What can hang from each mark:
releb: sigud
zilav: suvu
sigud: releb tulu
tulu: zita
duvunun: ruzud toneki
toneki: duvunun gapot releb tinosa
suvu: tulu zilav
viviz: releb
ruzud: duvunun gapot tinosa
tinosa: ruzud

Each row was made from one small tree. The marks that hang from a mark follow it in brackets, in alphabetical order. Every link used is in the known rows. Write each row's tree.
Known rows:
toneki{duvunun{ruzud} gapot tinosa}: 61 63 -468 -23 -164 -176 -262 26 250 219 -82 -13 58 48 111 -440 149 -183
 59 -29 -283 263 125 108 -44 -250 -79
duvunun{ruzud{tinosa} toneki{gapot releb{sigud{tulu}}}}: 138 -6 -353 11 -206 -365 -198 -14 275 -56 -75 -70 112 116 44 33 168 -154
 -63 -16 -197 127 337 93 -24 -228 -140
tinosa{ruzud{duvunun{toneki} gapot}}: 87 -107 -364 124 -52 -177 -273 -125 344 117 -50 -14 71 -26 72 -64 42
 -305 77 -153 -163 269 196 58 -97 -269 -106
toneki{duvunun{ruzud{tinosa}} releb}: 110 -55 -427 72 -157 -177 -289 12 245 60 -107 -31 122 -2 77 -232 225
 -195 67 -38 -291 170 238 129 -63 -263 -71
duvunun{ruzud toneki{gapot releb tinosa}}: 82 27 -413 30 -86 -231 -251 -23 306 -6 0 1 131 78 71 -433 167 -87 36 -36
 -260 147 236 129 -71 -227 -116
toneki{duvunun{ruzud} tinosa}: 73 -8 -404 57 -178 -136 -262 31 218 189 -55 10 88 -18 100 -376 166 -226
 95 -35 -265 199 124 168 -69 -222 -55
sigud{releb tulu}: 184 46 -156 84 -236 -108 -122 21 235 58 33 -76 46 -39 14 42 135 -209 -69
 -47 32 180 128 167 -68 -93 -110
sigud{tulu{zita}}: 156 60 -232 117 -265 -183 -156 11 156 76 14 -48 3 -65 3 214 59 -165 -56
 -70 -38 67 143 236 -68 -112 -51
toneki{releb tinosa}: 151 -15 -422 90 -122 -50 -252 15 258 127 51 -8 86 29 39 -604 163 -137 27
 -57 -78 188 90 218 -46 -153 -95
viviz{releb{sigud{tulu{zita}}}}: 191 16 -219 80 -362 -259 -122 53 127 26 -37 74 -13 -38 3 315 24 -225 -79
 -80 97 100 121 162 -23 -112 -87
duvunun{ruzud{gapot} toneki{releb{sigud} tinosa}}: 110 -114 -440 61 -138 -288 -261 -64 271 -52 -41 59 107 79 37 -457 161
 -179 52 -57 -198 157 246 142 -53 -233 -113
suvu{tulu zilav}: 144 39 -305 206 -276 -249 -242 -13 321 266 21 50 -50 19 -10 -201 39 -260
 -19 -121 -60 194 43 183 -23 -76 -55
ruzud{duvunun{toneki{releb}} gapot tinosa}: 124 -174 -437 110 -32 -125 -313 -141 363 -47 -95 -32 109 20 38 -264 160
 -291 4 -151 -172 130 273 18 -103 -292 -110
suvu{tulu}: 143 24 -281 178 -172 -197 -209 -9 266 168 23 -38 10 -7 17 -171 67 -237
 -9 -118 -61 175 79 204 -51 -104 -38
viviz{releb}: 147 25 -218 99 -152 -81 -200 32 250 80 -25 40 58 -56 58 22 112 -201 58
 -139 42 149 26 125 -46 -140 -67
releb{sigud}: 143 3 -279 110 -121 -135 -228 16 173 92 5 4 16 24 52 -41 67 -139 34 -89
 11 216 50 166 -26 -104 -56
toneki{releb tinosa{ruzud}}: 153 -13 -469 95 -181 -87 -249 30 300 180 58 -22 100 -6 56 -632 120 -163
 70 -34 -119 309 118 221 -17 -185 -123
toneki{duvunun releb tinosa}: 105 -62 -431 38 -113 -105 -282 22 224 250 -16 23 59 62 55 -603 171 -166
 -3 -32 -137 264 110 185 -52 -205 -99
duvunun{ruzud{gapot tinosa} toneki{releb{sigud{tulu}}}}: 150 -121 -355 62 -232 -354 -213 -66 283 -89 -101 -54 121 59 10 -31 200
 -249 -15 -56 -190 77 335 110 -39 -251 -123
zilav{suvu{tulu{zita}}}: 113 15 -289 183 -283 -308 -180 6 199 51 67 -18 -70 -80 -10 -158 -1 -246
 -41 -103 -54 113 128 292 -54 -73 -29
zilav{suvu{tulu}}: 106 1 -278 163 -214 -260 -189 6 257 165 68 -52 -25 -15 17 -318 75 -250 5
 -115 -31 181 66 272 -34 -80 -50
toneki{gapot tinosa}: 115 88 -421 17 -128 -43 -243 14 290 159 9 -52 33 28 70 -479 105 -150 19
 -74 -89 236 44 131 -23 -164 -86
duvunun{ruzud toneki{gapot releb{sigud} tinosa}}: 97 -7 -438 14 -111 -297 -249 -9 257 -24 -9 43 101 131 69 -422 126 -85 1
 -18 -201 201 239 123 -36 -208 -132
tinosa{ruzud{duvunun{toneki{releb{sigud{tulu}}}} gapot}}: 146 -169 -408 68 -167 -357 -214 -114 291 173 -47 5 67 114 26 -82 74 -289
 -58 -77 -84 312 286 113 -47 -266 -179

Which tree is each row?
95 10 -498 -42 -97 -135 -283 13 262 264 -42 3 31 123 64 -670 162 -126
 -45 -20 -162 331 111 127 -25 -234 -122 | toneki{duvunun gapot releb tinosa}
74 -9 -277 120 -116 -150 -244 -3 271 -11 18 0 135 -47 81 -177 136 -179
 106 -67 -229 62 184 160 -102 -183 -61 | duvunun{ruzud toneki{tinosa}}
89 -25 -406 52 -178 -96 -269 52 265 323 -15 -18 46 -41 91 -457 83 -253
 76 -36 -184 372 90 164 -32 -223 -92 | toneki{duvunun tinosa{ruzud}}
72 7 -356 74 -29 -197 -260 -67 334 147 -20 -27 65 27 102 -14 10 -202 32
 -109 -165 314 197 38 -78 -245 -122 | tinosa{ruzud{duvunun{toneki{gapot}}}}
195 -79 -572 84 -346 -240 -193 -2 207 190 26 37 38 25 28 -376 14 -284
 -91 -1 -85 293 253 210 -25 -208 -160 | toneki{releb{sigud{tulu{zita}}} tinosa{ruzud{duvunun}}}
96 11 -372 18 -35 -158 -264 -24 312 58 29 -7 77 93 47 -505 133 -82 -33
 -56 -130 195 174 126 -56 -194 -129 | duvunun{toneki{gapot releb tinosa}}
132 -17 -420 109 -200 -105 -257 -51 320 -49 -114 -95 103 -78 62 -195 186
 -275 130 -125 -241 97 174 99 -50 -244 -41 | duvunun{ruzud{gapot tinosa}}
92 29 -400 -19 -50 -200 -270 -7 224 238 -68 -1 12 129 60 -315 145 -73
 -36 -50 -134 323 125 123 -36 -219 -105 | toneki{duvunun gapot releb}
108 -121 -566 0 -209 -272 -280 -29 219 155 -109 67 60 103 55 -648 182
 -222 41 -25 -231 293 184 139 -24 -273 -107 | toneki{duvunun{ruzud{gapot}} releb{sigud} tinosa}
124 -90 -455 49 -30 -201 -296 -74 306 -33 -70 -3 70 125 65 -197 85 -193
 -69 -93 -127 231 281 -1 -53 -249 -141 | ruzud{duvunun{toneki{gapot releb{sigud}}} tinosa}
152 -112 -641 77 -173 -89 -284 -84 367 228 -26 -7 91 24 62 -801 121 -312
 61 -87 -159 357 158 127 -42 -289 -150 | toneki{releb tinosa{ruzud{duvunun gapot}}}
101 -92 -302 153 -23 -54 -293 -69 312 -19 -41 -48 104 -54 79 34 97 -295
 34 -142 -147 93 222 36 -117 -223 -71 | ruzud{duvunun{toneki} tinosa}
152 -70 -571 107 -154 -63 -273 -22 323 226 35 3 111 13 81 -670 103 -252
 57 -56 -141 339 159 171 -51 -236 -142 | toneki{releb tinosa{ruzud{duvunun}}}
126 -58 -476 112 -130 -107 -262 -100 330 198 -56 -34 50 -25 75 -246 59
 -316 97 -143 -131 329 119 92 -58 -256 -96 | tinosa{ruzud{duvunun gapot}}
187 1 -200 53 -285 -212 -134 53 190 147 -35 38 31 20 30 152 99 -237 -42
 -92 123 170 59 148 -3 -118 -108 | viviz{releb{sigud{tulu}}}
193 -138 -624 32 -288 -221 -217 -66 311 289 -36 -10 65 102 35 -645 107
 -347 -43 -40 -77 386 193 158 4 -268 -188 | toneki{releb{sigud{tulu}} tinosa{ruzud{duvunun gapot}}}
90 -64 -307 119 -126 -184 -269 -78 337 -139 -108 -73 125 -76 56 5 165
 -269 113 -129 -277 36 252 55 -90 -258 -49 | duvunun{ruzud{gapot tinosa} toneki}
95 -85 -418 76 -112 -219 -265 -77 318 -36 -31 16 138 29 42 -486 197 -180
 79 -73 -256 109 237 154 -87 -252 -101 | duvunun{ruzud{gapot} toneki{releb tinosa}}
88 -67 -482 24 -194 -121 -281 -8 306 319 -74 -19 30 -22 71 -581 97 -312
 81 -64 -198 396 90 119 -23 -275 -99 | toneki{duvunun tinosa{ruzud{gapot}}}
178 -22 -623 -15 -262 -230 -203 -9 299 321 -1 -21 55 154 66 -612 75 -246
 -88 -6 -81 422 191 136 23 -243 -205 | toneki{gapot releb{sigud{tulu}} tinosa{ruzud{duvunun}}}
89 -24 -289 116 -124 -114 -248 22 316 108 56 -19 99 -64 73 -268 54 -204
 87 -65 -150 240 150 158 -61 -183 -97 | duvunun{toneki{tinosa{ruzud}}}
